Known rows, with every step that occurs:
fiso, vilit, duve, lesu, guvif, miful: [  6 -42 -26 -26  -1  20 -33  23 -35   2   5  20  -7 -11 -19  -7 -16  40
 -45  40  26 -43   2  36 -24  -4 -15  -7  13 -31  55]
luvul, lesu: [ 32 -43 -35 -43   3 -30 -19  39  14   6  28  -1  40  -4   4 -16  31  21
  24  25  22  -8  -8  50 -25  24 -21 -11   7 -28  37]
lesu, guvif, miful, sazu: [ 23 -17 -43 -11  37  53 -34  51 -11   2  46  32  37   7 -39  -2  -4 -10
 -80  46  58  53 -10  26 -52 -19   2 -35 -26 -38  54]
miful, duve, vilit, guvif, lesu: [ 12 -17 -28 -13  38  40 -70  69 -12  34  32  18 -12 -13   4  51  18  12
 -28  70  42  18 -30  24  16  19  16 -25  -2 -44  38]
fiso, lesu, guvif, miful, sazu, vilit: [ 17 -40 -44   1   2  79 -45  45  -6   0  47 -20   0 -19 -14  12 -26  27
 -54  51  50  45  -1  -7 -39  26  27 -53 -29 -30  70]
guvif, miful, luvul, lesu: [ 35 -11 -34 -42  23  26 -51  14 -20   1  30  23  28  -8   1  -7  24  18
 -41  31  42  25 -12  48 -49  12  -1 -22 -26 -63  42]
moler, vilit, duve, lesu, guvif: [ 28 -34 -26 -41  -6  23 -21  31 -21 -30  49  32  12 -43 -16  -9   2  26
 -23  42  18  -9 -23  34 -10 -11 -12 -23  18 -30  55]
guvif, miful, luvul, vilit, sazu: [ 28 -11  -5 -43   0  40 -64   4 -14   9  25  16  19 -25  13  -5  27   0
 -61  48  40  27  -8  35 -51  16   4 -12 -37 -50  53]
moler, vilit, guvif, miful: [ 35  -1 -17  -9 -12  63  -3  25 -42 -52  37  13   4 -42   6   2  16   1
 -38  44  26 -16 -63   9   1  17  -4 -22 -12 -22  35]
lesu, guvif, miful: [ 31 -22 -37   4  54  42 -26  61  -9   1  43  26  14  12 -40  -9 -12  11
 -81  50  54  53 -17  33 -41 -22 -11 -31 -25 -36  49]
vilit, guvif, miful: [ 20  -7 -14  11  39  53  10  38 -36 -26   7 -20  29 -19  -3  32  25  14
 -36  41  35   3 -50  41 -12  25  -3 -21 -12 -27  31]
guvif, miful, duve: [ 15   9 -31 -12  33  40 -63  50 -38  16  19  21  19   5  -1  49   6  15
 -71  48  49  17 -22  46 -28   9   3 -36 -10 -52  48]
moler, lesu: [ 35 -37 -36 -18   4   9 -26  68  -4  10  27 -45  29  17  18  -1 -30  39
  -3  33  17  -3  12   8 -25  -1   3 -23   0 -11  35]
sazu, miful, moler, vilit, duve, lesu: [-32 -44   8 -45 -21  25 -34  29 -15 -21  53  -4  18 -14  19 -22  27  43
  37  52 -45 -31  11  61 -18  12 -23 -55   5 -16  51]
duve, vilit, guvif, lesu: [ 21 -51 -15 -13  32  39 -40  50 -17  18  34  11 -27 -11   4   7  36  15
 -29  61  41   7 -36   8  23  32   9 -17 -22  -9  41]
vilit, sazu: [  4 -24  11 -38 -47   5 -26  28   0  15  23 -19  18   1   8  36  -4  25
 -10  53  11 -11  -6  20 -37  23  -9   1 -20 -10  54]
luvul, lesu, guvif, miful, duve, vilit, sazu: [ 37 -47 -25 -41  32  11 -52  53   6  24  60  23  25  -4 -27  -8  39   4
 -37  50  46  20   6  45 -34  15  -8  -4  -3 -44  55]
fiso, vilit, duve, lesu, guvif: [  5 -47 -28 -28  -7   9 -26  26 -22   3   6  16  -7 -11 -15 -12 -23  42
 -25  41  19 -44   1  32 -21  -7 -18  -4  16 -27  51]
luvul, vilit, sazu, lesu, guvif, miful, moler: [  6 -66  35 -40 -22  32 -50  18   0   9  49 -13  26 -36   7 -32  47 -14
 -14  63  12   0  16  34 -27  15 -11  -2 -18  -3  69]
moler, vilit, sazu, miful, guvif: [  4 -19   5 -43 -68  41 -30  14 -15 -39  48  12  -5 -21  15   8  12  27
  -5  61 -17 -20 -18   6 -28  27 -12 -21 -14  -4  44]
fiso, lesu, guvif, miful, luvul: [ 31 -38 -46   6  20  76 -38  53  -6   7  47 -18  -9 -10 -15   7 -40  44
 -47  55  57  51  -9   9 -33   3  22 -35 -33 -39  64]
lesu, guvif: [ 28 -30 -41   0  40  22 -13  67  17   3  42  16  13   9 -34 -16 -27  16
 -40  51  41  53 -18  24 -34 -28 -17 -25 -19 -27  41]
duve, vilit, guvif: [ 23 -48 -10 -11  29  36 -24  49  -7   8  37  10 -20  -5  13   0  14  12
 -21  63  40   4 -42  -4   9  26   3  -1 -25  -9  37]
sazu, lesu: [-14 -61  -8 -14   5   7  -3  40 -25 -30  46  -1  19  17  -5 -13 -13  55
  31  36  -3  -8  -8  33  -5   8 -23 -35   0   1  35]
luvul, lesu, guvif, miful, sazu: [ 37 -40 -43 -40  27   8 -29  43   5   5  50  21  55  -5 -29 -22  37  -6
 -27  30  45  22   2  51 -45   8  -9 -18  -1 -41  49]
sazu, miful, moler: [-33 -36   6 -30 -11  17 -33  38   0  -5  41 -17  19  10  28 -17  15  39
  37  52 -35 -15   8  54 -25  15 -25 -56 -15 -13  43]
duve, lesu, guvif, miful: [  2 -51 -41  -4  43  35 -15  71 -27   9  32  31  29  19 -62 -23   4  38
 -48  39  24  39   2  54 -50 -32   0 -32   1 -13  46]
guvif, miful, moler, lesu: [ 25 -30 -21 -16  26  58 -55  39 -49  11  35 -21  35   2  11   0  16  18
 -38  40  37  -4   3  36 -32  -9   4 -36 -23 -38  55]
duve, lesu, guvif, miful, luvul: [  6 -47 -45 -12  43  39 -21  61 -21   8  36  36  28  14 -60 -30   2  39
 -45  39  24  50   4  51 -58 -37   3 -31  -6 -27  42]

Rows:
[ 12 -21 -19 -22  12  30 -31  -2   7 -42  18 -16  12 -57   8  -8  44  15
 -23  38   2  24 -22  11 -41  61  -8 -55 -18 -52  27] -> sazu, vilit, guvif, miful, luvul, lesu
[ -7 -54 -17   0  47  41 -22  58 -33 -24  65  19  19  17 -39  -9 -13  42
 -21  48  20  26  -1  42 -15 -12 -17 -41  -2 -21  43] -> sazu, lesu, guvif, miful, duve
[ 40 -50 -37 -31  41  12 -31  46   2   8  53  10  44  -8 -26 -33  40   6
 -15  35  41  19   2  59 -37  -5 -18 -18  -4 -45  51] -> luvul, lesu, guvif, miful, moler
[  8  -5 -20  11  47  61  -5  53 -45 -14   7 -12  35 -19 -15  46  29  17
 -35  47  31   8 -40  54 -12  15   8 -25   4 -36  31] -> vilit, guvif, miful, duve, lesu
[-31 -19   1 -23   9  20 -48  63   6   6  41   6  -7  11  23  25  11  34
   2  69 -20  -1  -5  41  -6  43  -8 -45  -1 -20  33] -> sazu, miful, duve, vilit, guvif
[ 28 -57 -29 -15  27  50 -40  58  -9  17  56 -41  39  -4   5 -30  -9  21
  17  49  21  10  17  21 -27 -44  -2 -30 -16 -34  50] -> miful, moler, lesu, guvif
[ 20 -30   1 -12  20  40 -28  40  -7   4   7  -8  34 -50   7  -5  61 -21
 -32  53  28  10 -23  50 -13  22   4 -10   2 -17  44] -> luvul, vilit, guvif, miful, duve, lesu
[ 23 -46 -28   2  12  82 -59  65 -14  27  55 -17 -23  -6 -14  33 -30  37
 -60  72  61  36  -2   0 -22  18  29 -24 -28 -29  76] -> fiso, lesu, guvif, miful, duve, vilit, sazu
[  4  -5 -35 -12  34  42 -59  57 -48  20  18  28  26   9 -18  39  14  25
 -66  45  39  17 -11  57 -34   0   8 -38   1 -44  47] -> guvif, miful, duve, lesu
[-22 -44  30 -42 -41  27 -39  38   4  11  52 -43  23   7  11   9   8  35
  13  65 -29 -15  33  33 -45  20 -12 -21 -17  -6  58] -> vilit, sazu, miful, moler, lesu, guvif
[ 28 -42 -43  14  20  71 -31  63 -11   8  43 -23  -9  -3 -17  13 -37  42
 -51  54  58  41 -10  10 -26   8  18 -36 -27 -25  67] -> fiso, lesu, guvif, miful
[ 19 -12 -13 -19 -24  73  -3  16 -53 -63  49  16  22 -43   3   0  21  -4
 -24  40  19 -23 -52   6   1  21   2 -29  -7 -17  38] -> moler, vilit, guvif, miful, sazu, lesu
[ 33 -27 -28 -48   1  37 -35  18 -28 -32  54  41  11 -49 -17 -12   7  25
 -39  43  25   2 -20  36 -21 -13  -6 -24   8 -48  55] -> moler, vilit, duve, lesu, guvif, miful, luvul
[  1 -57 -44  -6  32  20  -5  75  -8  10  32  25  27  18 -57 -29  -6  42
 -21  40  15  38   2  47 -45 -37  -5 -29   5  -8  40] -> duve, lesu, guvif
[  9 -19 -22   2 -24  35   2  23 -25 -18  -9 -10 -15 -12  11  -6 -20  20
 -12  44  17 -51 -40   0  -4  16 -14   1  -9 -14  24] -> fiso, vilit, guvif
[ -1 -37  -7 -29  15  35 -77  65  -4  35  61  26 -11   6  -6  37  -8  19
 -27  81  33  18  -4  11  -7   7   6 -10  -8 -36  52] -> miful, duve, vilit, sazu, lesu, guvif
[ -7 -19 -20  -5  16  41 -33  21 -11 -32  12 -11   9 -47  -6  15  36  22
 -38  45  -1  22 -21  15 -35  52  -1 -65  -5 -40  30] -> sazu, vilit, guvif, miful, duve, lesu
[  1 -40 -30 -37 -12  27 -39  15 -36   3   8  24   9 -14 -17  -3 -10  25
 -44  38  28 -44   7  30 -32  -1  -6 -10  13 -32  58] -> fiso, vilit, duve, lesu, guvif, miful, sazu
[-42 -24 -15 -21  10  13 -39  76   6   7  39  14  16  23 -12  10   2  49
   2  58 -32  16  15  66 -32  12 -13 -58  14 -20  35] -> sazu, miful, duve, lesu, guvif
[  1  -5 -28 -37 -12  45 -60   6 -29  -9  23  20  39 -15   5  19  27 -12
 -72  32  37  16  -8  11 -56  39  12 -57 -26 -39  54] -> guvif, miful, sazu, vilit
[ 44 -38 -41  -4  41  39 -32  79 -10   8  46 -27  28  19 -16 -12 -28  29
 -53  39  38  28  19  13 -39 -19   5 -28  -8 -22  43] -> moler, lesu, guvif, miful
[ -9 -50  19 -35 -18  36 -28  22 -18 -11  61  -4  18   4 -22   8  -5  38
 -13  58   5  10  12  27 -43   9 -11  -9 -23 -19  55] -> vilit, sazu, lesu, guvif, miful, luvul
[ 27  -9 -42   4  61  48 -44  71 -10  12  45  31  16   9 -40  14 -14   8
 -83  58  58  59 -15  39 -37 -25  -4 -34 -17 -51  48] -> lesu, guvif, miful, duve
[ 33  -7 -20 -12 -22  47   7  29 -24 -51  36   6   4 -44  11  -3   5   5
  -9  45  18 -17 -64   3   6  12  -8 -18  -8 -16  29] -> moler, vilit, guvif
[  8 -53  -3 -18  28  61 -34  35 -37  -5  50  19  -2  -5   5   3  29   2
 -35  58  43  -2 -31  -1   3  35  14 -12 -25 -10  45] -> duve, vilit, guvif, miful, sazu, lesu
[ 40 -35 -44 -29  45   4 -37  57   6  12  48  20  40  -4 -30 -11  31   7
 -29  38  45  26  -1  59 -35   4 -14 -17   4 -50  46] -> luvul, lesu, guvif, miful, duve
[-28 -25  31 -44 -58   1 -28  29   7   5  31 -24  12  12  17  29   6  39
   4  58 -29 -21  12  37 -42  46 -18 -18 -15   2  52] -> vilit, sazu, miful
[ 43 -31 -49 -51  23   4 -34  24  34   1  49  21  31 -17 -10 -40   3  21
  11  37  29  51  -5  38 -53 -13  -9 -10 -20 -70  30] -> miful, luvul, lesu, guvif
[ 25 -22 -24  -8  49  55 -59  66 -10  23  57  34   1   8 -37  17  -6   5
 -92  70  58  52  -8  24 -36 -13   2 -19 -24 -44  57] -> lesu, guvif, miful, duve, vilit, sazu
[ 19 -23 -36 -22  39  46 -45  33  -2  -8  46  26  35 -17 -34   4   6  -7
 -82  46  50  52   0  27 -54  -2  -1 -47 -17 -51  60] -> lesu, guvif, miful, sazu, vilit, duve
[ -8 -68 -16  -3  32  22   0  55 -13 -31  64  10  17  19 -35 -29 -22  47
   9  44   8  22  -3  32 -12 -15 -26 -36  -3  -5  39] -> sazu, lesu, guvif
[ 21 -32 -15 -20  -9  69 -31  21 -38 -19  46 -12  18 -51  14 -15  38   4
  22  51  14 -18 -36  26  11 -15  -5 -38 -17 -34  47] -> miful, moler, vilit, guvif, lesu
